What can hang from each mark:
J908: J797
J797: J61 J908
J456: J568
J694: J419 J830 J908
J61: J797
J419: J61 J456
J665: J463
J568: J456
J56: J61
J154: J568
J463: J665 J694

Every row comes from one small tree of marks. Brackets hold a mark, then the marks that hang from it, in the order of their numbers. Every link used is in the known rows. Which tree was each row made from?
Known rows:
(J908 (J797 J61)): [-0.049  0.177  0.735  0.602 -0.146 -0.677 -0.413  0.203  0.537 -0.368
  0.204 -0.183  0.304  1.678  0.166  0.435 -0.834 -0.158 -0.494 -0.039
 -0.246 -0.226 -1.201]
(J463 (J694 (J419 J456) J830)): [-0.825  2.709  2.991  0.368 -0.230  0.825 -0.438 -0.780  0.164 -0.051
  2.246 -0.287  1.702 -2.371 -1.714 -0.081 -0.221 -0.541  0.130  0.145
 -0.719 -1.866  0.710]
(J463 J665 (J694 (J419 (J61 J797) J456) J830 J908)): [-0.817  2.685  4.419 -0.536 -0.104  1.106  0.346 -0.236  0.784  0.050
  3.574 -0.517  1.027 -2.652 -3.392  0.914  0.236  0.388  0.932 -0.686
  1.567 -0.450  2.611]
(J797 J908): [ 0.261  0.658 -0.026 -0.015  0.885  0.632 -0.012 -0.328  1.610  0.998
  0.010  0.266  0.184  0.251  0.170  0.159 -0.568 -0.782 -0.473 -0.257
 -0.169  0.075  0.339]
(J665 (J463 (J694 J830 (J908 J797)))): [-0.046  2.190  2.082 -0.003 -0.081  0.803 -0.055  0.287  0.369  0.535
  1.563 -1.318 -0.127 -1.392 -1.404  1.001 -0.333 -0.038  0.993 -0.450
 -0.833 -0.692  1.545]
(J665 (J463 (J694 (J419 J456) J830 (J908 J797)))): [-0.294  2.175  3.003  0.030  0.223  0.604  0.313 -0.306  0.289  0.163
  2.570 -1.060  0.376 -2.191 -2.079  0.615 -0.396 -0.180  0.723 -0.796
 -0.497 -0.931  1.308]
(J463 (J694 J419)): [-0.839  1.756  1.420 -0.037 -0.483  0.149 -0.451 -0.052 -0.087 -0.189
  1.262 -0.106  0.619 -1.073 -1.073  0.310 -0.401 -0.530 -0.716  0.488
 -1.478 -1.992  1.773]
(J154 J568): [-0.325 -0.003 -0.147 -0.064 -0.629  0.173 -0.673  0.543 -0.257 -0.087
 -0.441 -0.198 -0.699 -0.596 -0.619 -0.711 -0.072 -0.482 -0.767  0.715
  0.131 -0.417  0.424]
(J694 J908): [-0.212  0.710  0.708 -0.579  0.635  0.130  0.129 -0.001  0.576  0.336
  1.596 -0.649 -0.234 -1.206 -0.602 -0.334 -0.144 -0.161 -0.453 -0.198
  0.663  0.496  0.901]
(J694 (J419 (J61 J797) (J456 J568)) J830 J908): [-0.518  2.787  4.317 -1.552  0.517  0.502  1.435 -1.495  0.206  0.221
  3.874 -0.444  2.442 -5.655 -2.176 -1.855  0.024 -0.474  0.607 -0.409
  1.585 -0.388 -0.217]
(J61 J797): [ 0.126  0.127 -0.676 -1.808 -1.174 -0.109  0.670 -0.234 -2.468 -0.010
  0.470  0.349  0.425 -0.571  0.569 -0.958  0.956  0.348  0.737  1.122
  0.145  0.351  0.894]
(J56 J61): [-0.326  1.139  0.609 -0.852 -0.577  0.506  0.383  0.321  0.858 -0.936
 -0.787 -0.053 -0.498  0.161  0.524 -0.554 -0.193  0.153  0.093  0.367
  1.283 -0.325 -0.921]
(J665 (J463 (J694 (J419 J61)))): [-0.278  1.107  1.489 -0.311 -0.298  0.120  0.405  0.400  0.253 -0.098
  0.883 -0.443 -0.183 -1.222 -1.273  0.791 -0.507 -0.212  0.282 -0.768
 -1.173 -1.426  1.476]
(J568 J456): [ 0.473  0.442  0.094 -0.803  1.097 -0.198  0.465 -0.926  0.159 -0.302
  1.161  0.715  1.104  0.653 -0.025 -0.276 -0.574  0.432 -0.170  0.313
 -0.548  0.467 -0.881]
(J665 (J463 J694)): [-0.027  0.765  0.649 -0.098 -0.264  0.308 -0.084  0.494 -0.033  0.137
  0.563 -0.435 -0.509 -0.408 -0.866  1.043 -0.528 -0.042  0.561 -0.430
 -1.313 -0.798  1.670]
(J61 (J797 J908)): [ 0.329  0.617 -0.712 -1.807 -0.539  0.318  0.670 -0.468 -1.371  0.692
  0.510  0.537  0.542 -0.384  0.690 -0.836  0.531 -0.196  0.411  0.928
 -0.006  0.391  1.120]
(J463 J665): [ 0.136 -0.776  1.025  0.489  0.232  0.364  0.202  0.416  0.571  0.125
  0.456 -0.173 -0.827  1.235 -1.425  1.536  0.349  1.012  0.801 -0.701
  1.542  1.411  1.286]
(J694 J830): [ 0.091  1.759  1.865  0.626 -0.162  1.139 -0.172 -0.327  0.426  0.935
  0.557 -1.075  0.872 -1.294 -0.386 -0.339  0.548 -0.060  1.185  0.033
  0.361 -0.002 -0.928]
(J694 (J419 (J61 J797))): [-0.455  0.772  1.417 -1.249 -0.695 -0.488  1.257 -0.340 -0.730 -0.451
  0.892  0.234  0.820 -1.908 -0.615 -1.020  0.523 -0.216 -0.193 -0.134
  0.352 -1.086  0.032]
(J665 J463): [ 0.373 -0.300  0.399  0.013  0.140  0.099  0.510  0.266 -0.057  0.249
  0.262 -0.512 -0.795 -0.133 -0.528  0.586 -0.180  0.198  0.740 -0.892
 -0.315  0.262  0.447]
(J419 J61 J456): [-0.132 -0.124  0.851 -0.870  0.476 -0.586  0.846 -0.594  0.900 -1.589
  0.390  1.700  1.374 -1.809 -0.779 -0.274 -0.707 -0.146  0.138 -1.495
  1.478 -0.629 -1.495]

Which tree is each row?
[-0.327  1.946  2.668  0.774 -0.405  1.487 -0.765  0.458  0.900  0.590
  1.265 -0.809  0.139 -0.009 -2.145  2.061  0.201  0.633  1.349 -0.043
  0.364 -0.162  2.333]	(J463 J665 (J694 J830))
[-0.326  1.067  1.917 -0.306  0.348  0.163  0.354 -0.092  0.169 -0.047
  2.346 -0.512 -0.116 -1.775 -1.834  0.512 -0.658 -0.261  0.048 -0.916
 -0.668 -0.799  1.857]	(J665 (J463 (J694 (J419 J456) J908)))
[-0.690  0.973  2.449  0.441 -0.260  0.522 -0.268  0.340  0.517 -0.089
  1.738 -0.317 -0.266  0.191 -2.482  1.851 -0.045  0.491  0.102 -0.236
  0.068 -0.593  3.026]	(J463 J665 (J694 J419))
[-0.319  1.508  1.903 -0.266  0.018  0.135  0.311  0.213  0.105  0.062
  1.899 -0.955 -0.399 -1.253 -1.638  0.918 -0.479 -0.160  0.084 -0.543
 -1.018 -1.017  2.041]	(J665 (J463 (J694 J419 (J908 J797))))
[-0.296  2.522  2.937 -0.214 -0.139  0.599  0.402  0.173  0.609  0.316
  1.873 -1.313  0.181 -2.190 -1.855  0.757 -0.300 -0.239  0.733 -0.749
 -0.695 -1.325  1.361]	(J665 (J463 (J694 (J419 J61) J830 (J908 J797))))
[-0.137  1.784  2.319 -0.832 -0.380  0.473  0.674 -0.291 -0.455  0.080
  1.714 -0.275  0.919 -2.788 -1.586  0.243 -0.464 -0.161  1.127 -0.326
 -0.946 -1.210  1.289]	(J665 (J463 (J694 (J419 (J61 J797) (J456 J568)) J830)))
[-0.338  2.105  2.912 -0.278  0.185  0.636  0.457 -0.107  0.714  0.218
  2.343 -0.841  0.459 -2.707 -2.065  0.350 -0.450 -0.315  0.653 -1.133
 -0.314 -1.108  1.164]	(J665 (J463 (J694 (J419 J61 J456) J830 J908)))
[ 0.079  0.278  0.372 -2.130  0.093 -0.348  1.299 -0.929 -0.017 -1.084
  0.748  2.058  1.757 -2.087 -0.289 -0.879 -0.339 -0.289  0.430 -0.813
  1.488 -0.347 -0.720]	(J419 (J61 (J797 J908)) J456)
[-0.085  2.263  2.147 -0.581 -0.476  0.844  0.532  0.029  0.136  0.700
  1.314 -0.741  0.437 -1.958 -1.241  0.353 -0.104 -0.361  0.945 -0.429
 -1.010 -1.299  1.431]	(J665 (J463 (J694 (J419 (J61 (J797 J908))) J830)))
[-0.297  0.875  1.673 -0.308 -0.049  0.001  0.482  0.020  0.222 -0.434
  1.280 -0.008  0.110 -1.505 -1.543  0.683 -0.661 -0.214  0.297 -1.024
 -0.825 -1.352  1.179]	(J665 (J463 (J694 (J419 J61 J456))))
[-0.734  3.056  4.511  0.547 -0.010  1.233 -0.232  0.054  1.036  0.510
  3.176 -1.515  0.323 -1.231 -3.247  1.793  0.241  0.464  0.741 -0.216
  0.800 -0.417  2.909]	(J463 J665 (J694 J419 J830 (J908 J797)))
[-0.616  2.819  4.359 -1.218  0.290  0.599  1.391 -1.384  0.253  0.147
  3.867 -0.697  2.111 -5.044 -2.115 -1.938  0.613 -0.409  0.589 -0.877
  2.086 -0.408 -0.584]	(J694 (J419 (J61 J797) J456) J830 J908)
[-0.596  2.991  4.635  0.690  0.417  0.575  0.213 -0.713  1.190  1.005
  3.503 -2.163  1.183 -2.335 -1.716 -0.947  0.048 -0.597 -0.225 -0.391
  0.829 -0.327 -0.836]	(J694 J419 J830 (J908 (J797 J61)))
[-0.832  2.961  4.397  0.110 -0.026  1.286 -0.040  0.327  1.648  0.562
  2.853 -1.224  0.440 -2.015 -3.217  1.364  0.141  0.290  0.668 -0.673
  1.017 -0.701  2.701]	(J463 J665 (J694 (J419 J61) J830 J908))
[ 0.205  0.225  0.297 -2.593  0.406 -0.464  1.372 -1.066 -0.073 -1.000
  0.735  2.366  2.227 -2.939 -0.378 -0.787 -1.161 -0.371  0.455 -0.182
  0.742 -0.297 -0.197]	(J419 (J61 (J797 J908)) (J456 J568))
[-0.569  3.666  4.685 -0.236  0.219  0.591  0.962 -0.672  1.299  0.386
  2.714 -1.725  1.400 -3.709 -2.024 -0.631  0.476 -0.420  0.387 -0.666
  1.288 -1.016 -0.617]	(J694 (J419 J61) J830 (J908 J797))
[-0.304  2.377  3.660 -0.684 -0.047  0.696  1.275 -1.515  0.232  0.126
  2.277  0.088  2.414 -3.758 -1.461 -1.505  0.533 -0.518  0.875 -0.767
  1.378 -0.903 -1.386]	(J694 (J419 (J61 (J797 J908)) J456) J830)
[-0.477  2.441  3.168  0.411  0.052  1.572 -0.678  0.493  1.310  0.869
  2.389 -1.255  0.000 -0.873 -2.580  1.782  0.105  0.551  1.040 -0.194
  0.817  0.212  2.976]	(J463 J665 (J694 J830 J908))
[-0.846  2.963  4.919  0.132  0.237  0.961  0.173 -0.220  1.510 -0.299
  3.341 -0.706  0.987 -2.119 -3.634  1.662 -0.072  0.382  0.775 -0.947
  1.515 -0.723  2.152]	(J463 J665 (J694 (J419 J61 J456) J830 (J908 J797)))
[-0.347  1.287  1.737 -0.313  0.104  0.268  0.259  0.237  0.152  0.275
  1.933 -0.931 -0.455 -1.465 -1.572  0.620 -0.505 -0.229  0.004 -0.627
 -1.000 -0.893  2.122]	(J665 (J463 (J694 J419 J908)))
